In the rows, zero is written as 128.
Known rows, with every way that one mark hangs from another:
(K315 K88 (K845 K857)): [133 135 149 102 135 136 174 159 123 144 109 113 122 136 124 123 135  84
 140 109 134  87 143 148 140 151 159 136 129 155 117 123 163 140 105 105
 137 121]
(K926 (K857 K845)): [124 157 154  88 180 142 150 133 128 118 146  92 131 121 107 150 127 105
 164 114 171 126 114 141  91 136 144 131 163 131 156 117 152 109 170  99
 144 140]
(K449 (K775 K308) K814): [111 131 151  96 143 127 115 119 119 119 136 153 144 102 106 154 128 139
 130 116 117 145 115 174  80 145 136 114 142 136 123 109 144 150 151 123
 138 204]
(K247 K845): [129 130 138  90 173 137 134 124 127 125 131 128 133 135 121  91 125 101
 143 103 163 141 120 154 123 127 128 127 135 125 139 104 139 160 134  86
 148 130]
(K308 K247 (K775 K420)): [116 111 122  88 128 115 141 118 136 120 106 133 135 117 119 171 132 143
 149 119 138 174 119 129 108 147 122 128 159  99 138 128 147 159 180 151
 147 182]
(K88 K315 (K420 (K308 K775)) (K845 K814 K926)): [120 135 109 153 113 124 115 132 121 116 132 150 124 132 128 203 127 146
 117 155 187 158 121 107 150  47  79 117 149  92 149 149 104 109 119 194
 119 133]
(K315 (K845 K814 (K926 K857))): [118 137 108 122 141 149 176 147 124 131 134 132 132 136 132  73 132  72
 110 119 105 122 150 127 107 115 119 133 143 141 144 134 129 103 132 116
 136 121]
(K247 (K845 K814 K857)): [143 112 100  87 148 134 137 171 125 149 137 116 131 149 138  53 129  99
 110 106 137 124 123 130 132 127 118 126 130 128 125 117 122 114 127  95
 137 124]
(K871 (K466 (K845 K247 K857 K926)) K814): [129 132 155 130 111 116 144 136 141 115 173 113 137 123 120  59 134 182
 125 126 140  88 166 120 131 116 121 122 132 160  79  88 108 118 104 114
 123 114]
(K926 (K845 (K88 K315 (K420 (K308 K775))) K857)): [121 143 162 145 106 113  93 160 129 125 121 103 146 149 129 211 138 167
 148 155 106 117 110 127 141 139 137 129 146 122 125 151 131 116 115 200
 116 155]
(K857 (K845 K88 K247 K814 K926)): [147 126  87 133 129 106 114  69 130 141 125 128 113 142 142  61 125  90
 149 121  79 112 144  99 111 141 153 108 137 150 103 141 111  91 134 116
 115  97]
(K845 K88 K247 K814 (K926 K857)): [134 110  90 144 132 132 126 102 131 139 140 123 134 139 141  85 131  89
  99 121  34 117 156 107 101 154 157 121 139 152 149 138  89  92 137 123
 118 104]
(K88 (K420 (K308 K247))): [127 139 142  99  98 127 122 127 123 120 123 132 135 138 126 210 134 123
 154 134 154 149  82 123 149 109 121 123 138 110 152 132 138 171 140 118
 142 171]
(K420 (K88 K315) K308): [114 153 178 127 189 155 129 132 122 123 111 119 138 140 119 252 126 161
 159 137 128 147  93 159 158 118 117 130 121 122 155 123 144 157 112 141
 134 127]
(K308 (K420 (K88 K845)) (K775 (K449 K814))): [111 162 127 136 139 140 121 152 130 138 129 142 119 116 117 237 125 148
 133 141 200 187 105 142 125 156 123 131 124  67 167 126 151 136 175 204
 135 183]
(K775 (K308 (K247 K845)) K420 K449): [ 96  94 123 110 124 112 118 108 129 120 111 146  93 112 123  76 123 189
 150 119 178 165 102 133  91 128 112 166 141  93  98 127 165 171 154 140
 152 154]
(K88 K315 (K845 K247 K814 K857 K926)): [147 114  99 154 121 132 113 126 125 138 134 127 124 127 138  93 125 150
 103 127 144 107 167 108 153  89 110 120 121 142 111 138  89  94 117 119
 106 103]
(K88 K315 (K845 K247 K814 K926)): [142 120 108 153 133 132 115 101 124 126 133 151 118 121 129 103 123 134
 122 125 149 136 162 119 148  83 113 117 124 134 121 134  89 114 121 116
 114 100]
(K308 (K247 (K845 K857 K926))): [139 122  99 122 106 126 149 123 133 131 133 117 147 143 146  79 129 134
 108 116 143 104 131 116 126 120 109 126 121 129 116 114 139 152 151  63
 130 166]
(K308 (K247 (K845 (K88 K315) K926)) K420): [150 137 143 160  78 113 116  77 137 113 129 139 141 141 160 116 123 156
 106 129 114 134 144 116 135 139 120 131 103 119 139 117 136 179 166 105
 114 163]
(K926 (K845 (K88 K420) K247 K814) K857): [134 122 125 133 106 121 103 151 129 131 142 120 137 136 124 105 139  66
 141 134  70 126 129 117 112 177 173 131 134 140 142 155  99  88 130 140
 120 105]
(K775 (K420 (K88 K315 K845) K308) (K449 K814)): [101 151 179 160 186 166  86 150 123 119 102 150 104 110 107 251 121 220
 144 148 198 166 105 166 138  97 110 152 112  86 138 135 154 139  98 196
 123  99]
(K88 (K315 (K845 K247 K814)) (K420 K308)): [135 133 154 133 108 131 102 142 112 133 117 158 106 136 123  89 132 126
 130 135 138 140 120 128 167  95 126 128 125 128 148 152 125 139  86 166
 121  74]
(K775 (K308 K420)): [110 124 131  86 132 124 149 100 127 120 125 129 134 119 133 159 128 136
 155 121 136 149 113 134 116 134 126 136 150 118 132 126 136 155 166 174
 152 193]
(K466 (K845 K857) (K871 K814)): [132 133 154  90 149 123 159 184 129 119 171 102 123 114 109  99 123 145
 131 126 150 113 125 142 128 134 134 134 139 146 114  78 139 127 104  66
 145 136]
(K466 (K845 (K88 K420) K857) K871): [147 124 136 113  85 103 115 149 132 132 147  81 123 116 118 113 124  83
 116 135 124  99 104 118 127 156 158 130 130 132 121 117 136 124 103  79
 134 116]
(K775 (K420 (K88 K315 (K845 K814)) (K308 K247))): [131 134 130 139 152 142 110 154 127 118  92 135 121 128 129 245 128 176
 146 153 174 170 113 115 160 104  91 137 105  99 135 151 135 135 120 162
 118 118]
(K449 (K775 (K420 K88 K308)) K814): [104 146 157 120 187 150 107 138 128 119  97 148 151 117 112 235 129 155
 132 136 102 154  98 163 111 146 126 120 113 127 155 131 157 144 110 180
 133 144]
(K845 K926): [116 129 121 110 149 137 157  90 130 122 129 133 139 133 130 146 125 100
 143 111 114 126 128 141 124 106 122 118 144 138 121 115 122 145 137 101
 145 154]
(K466 (K845 K247 K814 K926)): [141 115  92 121 138 112 148 118 130 139 128 147 114 124 127  39 123 106
 125 117 108 137 139 117 129 113 131 107 122 132 126 115 100 106 116  94
 135 103]
(K857 (K845 (K88 K315 K420) K814 K926)): [144 139 141 152  93 106 102  88 122 117 137 128 112 131 137 134 121  96
 139 135 129 115 114 118 124  98 121 115 130 130 106 137 123 101 131 116
 111 102]
(K449 (K775 K420) K814): [116 128 161  97 155 136 111 125 129 114 119 157 143 101 108 154 126 124
 125 109 112 152 126 171  91 144 135 118 133 137 134 112 143 146 136 134
 138 162]
(K845 (K88 K315 K420) K247 K857 K926): [142 110 146 170  77 114  83  84 129 126 131 110 136 128 139 117 128 137
 101 131  84  79 138 116 143 129 141 120 122 155 117 139 107 129 116 130
 103  96]
(K247 (K845 K88)): [139 130 135 107 158 128 109 108 130 128 128 115 136 144 131  99 126  89
 135 106 120 128 128 143 117 160 147 125 130 137 132 110 134 157 129  92
 135 120]
(K247 (K845 (K926 K857))): [115 131 125 127 172 150 157 121 133 114 147 117 148 134 126  87 126 107
 109 113 144 121 137 140  97 113 120 137 143 129 163 111 133 131 146  93
 142 128]

Rows:
[127 134 134 120 114 126 121 167 128 125 146 114 142 139 126 150 138  55
 143 135  83 129 116 128 109 164 156 134 138 132 135 147 110  88 135 129
 129 132] => (K926 (K845 (K88 K420) K814) K857)
[134 127 119 166 128 137 140 139 121 149 107 124 130 140 140  72 129 129
 104 133  91  97 147 124 158 131 115 122  97 149 112 147 131 108 101 133
 108  78] => (K420 (K88 (K315 (K845 K247 K814 K857 K926))))
[112 125 138 120 134 144 106 145 128 129 114 172 104 124 124 113 126 207
 128 124 167 172  99 152 112 112 122 152 126  78 138 119 162 169 127 147
 140 142] => (K775 (K420 (K308 (K247 K845))) (K449 K814))
[141 125 102 170 141 137 116 132 126 140 121 114 131 131 136 143 125 141
 106 140 140 107 149 109 162 112 106 118  99 136 117 146 102  93 115 128
 102  90] => (K420 (K88 K315 (K845 K247 K814 K857 K926)))
[140 117 123 145 119 105 129 123 137 123 163 105 121 119 129  46 123 150
 109 134  76  80 160 108 119 155 155 124 124 170 100  96 115 118  89  84
 119  95] => (K466 (K845 K88 K247 K857 K926) (K871 K814))
[ 77 110 151 125 169 144 118 123 123 127 104 146 106  99 107 182 125 180
 149 131 140 161  86 173  91 143 126 153 131  92 106 130 166 141 135 191
 146 141] => (K775 K308 (K420 K88) (K449 K814))
[152 115  80 105 136 131 112 153 125 150 130 115 123 129 130  92 131 104
 122 116 151 120 151 103 147 131 132 117 132 141 120 140  95  95 124 120
 122 113] => (K88 (K845 K247 K814 K857))
[120 130 121 130 139 147 204 151 122 135 125 142 120 135 130 100 133  60
 113 120 100 108 158 135 112 123 145 140 134 143 146 129 138 104 117 113
 133 106] => (K315 K88 (K845 K814 (K926 K857)))
[120 146  90 139  84 116 125 112 129 112 123 136 139 134 129 228 132 138
 135 154 204 150 113  91 138  81  94 114 151  91 150 146 129 149 153 162
 129 186] => (K88 (K420 (K308 K247 K775)) (K845 K926))
[138 136 139  83 118 119 152 158 134 133 154 123 124 126 114  96 131 108
 146 117 144 154 127 139 129 118 125 124 137 117  99 101 111 115 118  94
 145 131] => (K871 (K466 (K845 K814)))
[103 125 172 148 124 133 113 146 128 127 110 157 113 106 107 222 125 215
 129 140 149 195  93 171 112 151 120 144 125  65 143 119 169 160 172 167
 129 168] => (K308 K247 (K775 (K420 (K88 K315)) (K449 K814)))
[124 130 134 115 138 122 173 155 133 114 169 111 127 116 120  88 121 147
 118 132 135  97 137 131 123 111 120 130 136 151 100  82 131 121  99  70
 140 136] => (K466 (K845 K857 K926) (K871 K814))
[152 142 164 123 105 107  88 115 118 122 140 118 107 131 126 144 123  93
 152 132 145 129 101 130 129 124 136 119 134 127 119 132 131 108 136 112
 116 102] => (K857 (K845 (K88 K315 K420) K814))
[136 127 148 149 123 128 116  99 132 128 129 101 143 139 145 151 125 145
 113 121  72  87 145 132 131 129 130 125 130 157 104 120 116 128 124 108
 114 134] => (K845 (K88 K315) K857 K926)
[141 117 124 157  71 120 120 132 117 138 126 140 121 129 138  34 131 116
  94 130 122  93 145 116 157  95 113 123 115 145 112 152 118 112 100 136
 110  80] => (K88 (K315 (K845 K247 K814 K857 K926)) K420)
[147 128 190 139 138 110 105 127 129 109 167 127 105 108 105  83 119 166
 133 132 107 130 149 147 130 157 166 130 123 155 126  82 123 151  94  75
 121  85] => (K466 (K845 (K88 K315) K247) (K871 K814))
[127 136 151 151 135 134 135  85 123 122 115 149 124 124 123  60 126 135
 132 115 122 114 161 144 140 109 130 126 125 151 121 128 134 157 113 115
 124  94] => (K88 (K315 (K845 K247 K926)))
[132 118  89 152 108 125 134 112 121 131 115 160 105 133 132 161 131  95
 131 144 156 117 134  95 162  76 135 122 122 124 143 155 101 110  84 164
 117  80] => (K315 (K88 (K420 K308) (K845 K247 K814 K926)))
[106 126 141 112 125 144 111 137 127 132 112 168 106 120 122 178 129 201
 144 127 133 175  97 151 115 116 129 146 137  89 132 125 154 160 133 159
 142 162] => (K775 (K420 (K308 K247)) (K449 K814))
[119 142 148 176 133 148  98 111 126 102 141 128 134 117 116 178 128 167
 112 150 188 115 138 114 139  67 114 135 140 125 181 149 109 122 115 165
 113  91] => (K88 K315 (K420 K308) (K845 K247 (K926 K857)))
[120 148 129 132 102 128 128 155 131 142 130 155 125 130 129 162 127 168
 114 136 173 198  89 146 117 179 125 136 109  52 176 115 174 172 196 159
 135 203] => (K308 (K247 K845) (K420 K88) (K775 (K449 K814)))
[149 118 103  88 120 125 141 146 125 137 136 145 126 144 136  75 129  98
 128 111 145 163 116 129 131 133 118 123 123 109 133 112 130 151 155  61
 139 155] => (K308 (K247 (K845 K814)))
[126 118 119 150  94 132 171 135 120 133 127 149 114 125 123  68 136  51
 103 129 112 101 150 118 123 125 156 136 127 142 160 149 129 105 110 135
 123  68] => (K315 (K88 K420) (K845 K247 K814 (K926 K857)))
[104 144  99 144 147 131 150  84 132 112 111 118 144 117 140 217 125 134
 148 147 181 131 124 107 129 120  98 132 121 114 123 146 138 139 156 188
 134 173] => (K775 (K308 (K420 (K88 (K845 K926)))))
[131 118 128 149  81 121 156 115 124 137 109 133 119 128 129  77 136  81
 117 125 130  63 147 119 148 127 155 130 119 156 119 145 146 135  94 131
 121  82] => (K315 (K88 K420) (K845 K247 K857 K926))
[129 134 119 176 166 151 127 132 126 124 134 120 135 123 121 163 125 131
 106 143 145 131 150 118 133 117 115 128 112 127 163 142 103  92 133 128
 108  87] => (K420 (K88 K315 (K845 K247 K814 (K926 K857))))
[143 135 118 155  98 128 150 121 131 125 124 150 137 142 158 134 123 145
 106 140 133 159 116 115 154 125  89 130  84  95 151 125 136 154 164 114
 119 153] => (K308 (K247 (K845 K814 K926)) (K420 (K88 K315)))
[157 112 135 125 133 125  97 155 125 143 137 109 126 150 146  69 126 127
  97 115 101 116 137 134 134 142 129 130 116 138 117 117 118 117 116  97
 114 103] => (K247 (K845 (K88 K315) K814 K857))
[ 95 107 140  91 157 113 121  93 129 107 105 135 131 100 112 147 126 137
 153 116 117 146 119 142  81 140 120 134 151 147 110 132 146 148 141 164
 149 169] => (K449 (K775 K308 K420))
[108 135 172 124 149 132 139 107 124 113 113 120 137 117 128 222 124 170
 150 139 141 152 100 150 136 142 115 140 120 110 142 130 150 160 162 181
 138 170] => (K775 (K308 (K420 (K88 K315))))
[111 128 135 146 170 150  88 127 129 132 103 148 103 100 103 164 123 163
 142 128 183 158 124 149 123 147 140 140 109 102 130 138 143 133 119 173
 126  88] => (K775 (K420 (K88 (K845 K247))) (K449 K814))
[150 120 108 100 126 110 137 142 130 142 146 115 109 121 122  83 121  68
 130 125  82 147 120 125 119 158 160 124 131 127 118 110 117 113 105  66
 140 114] => (K466 (K845 K88 K814) K871)
[134 134  94 146  79 122 115 138 123 145 112 119 128 159 160 103 136  85
 103 142  79  84 127  90 146 110 118 123 124 149 109 164 124 102  79 169
 115 103] => (K315 (K845 (K88 (K420 K308)) K814 K857 K926))
[136 125  86 136 135 132 123 104 133 133 128 110 139 126 133 107 128 126
 123 120 156  91 161 102 139 112 126 117 132 151 112 137 105 116 124 118
 120 121] => (K88 (K845 K247 K857 K926))
[129 111  99 123 130 130 138  99 133 140 124 115 142 133 136  87 130 128
 121 113  94  94 145 120 132 125 135 117 137 153 117 130 111 125 127 116
 129 128] => (K845 K247 K857 K926)
[146 107  80 120 127 113 145 143 132 151 130 122 122 127 135  26 126 123
 105 118 102 108 144 107 133 117 129 108 122 141 115 121  97  85 110  98
 128 105] => (K466 (K845 K247 K814 K857 K926))
[134 132 132 120 146 120 109 104 134 132 120 124 138 138 124 112 135  98
 180 117  65 122 145 135 126 188 180 122 131 156 106 136 114 134 124 120
 127 127] => (K926 (K845 K88 K247))
[137 114  81 111 114 117 175 156 132 146 147 112 120 122 132  54 121 103
 103 130 103 113 125 113 124 107 124 125 132 127 105 112 113  88 101  69
 140 127] => (K466 (K845 K814 K857 K926) K871)
[130 146 144 171 113 136 139 111 130 134 104 117 140 133 146 108 129 155
 108 136 112  95 148 119 164 146 120 132  94 144 141 149 149 142 124 173
 111 108] => (K308 (K420 (K88 (K315 (K845 K247 K857 K926)))))
[134 125 116 125 142 130 121 149 132 139 136 119 139 142 127  91 138  87
 146 124  42 129 150 124 106 190 179 130 138 149 135 145  97  84 135 127
 121 116] => (K926 (K845 K88 K247 K814) K857)
[127 157 185 152  93 130 100 154 129 104 135 115 149 139 125 229 138 156
 152 157 109 130 108 130 128 145 147 144 132 123 155 144 135 139 139 130
 115 158] => (K926 (K845 (K88 K315 (K420 (K308 K247)))) K857)
[106  99 126  88 126 118 137  97 130 112 102 133 129 109 122 151 131 160
 161 121 139 151 113 133 100 132 120 144 150 116 102 133 150 165 165 142
 149 177] => (K775 (K308 K247) K420)
[135 101  74 119 119 127 141 119 128 153 128 128 131 140 145  60 130 113
 108 116  73 105 143 107 136 120 129 114 133 149 111 136  93  97 124 119
 125 120] => (K845 K247 K814 K857 K926)
[143 106  87 139  86 113 108 127 129 139 138 114 134 151 156  60 129  76
  85 126 104  92 123 102 129 123 116 121 118 135 110 138 111 105 112 115
 117 102] => (K247 (K845 (K88 K420) K814 K857 K926))
[107 133 152 108 181 130 122 114 133 114  96 122 142 114 113 206 125  97
 150 120 109 148 106 145 111 168 121 124 119 147 136 130 154 147 132 143
 143 139] => (K449 (K775 (K420 K88)))
[131 147 185  90 130 124 148 181 137 114 176  98 139 125 111 117 134 170
 142 122 171 108 140 142 131 128 118 130 139 149  87  75 126 127 113  99
 137 140] => (K871 (K466 (K845 K857)) K814)
[146 141  63 141  82 128 151 145 135 141 119 112 147 142 164 197 130 116
 110 149 147 125 130  72 159 135  91 120  94 111 128 150 121 110 167 136
 115 180] => (K308 K247 (K420 (K88 (K845 K814 K857 K926))))
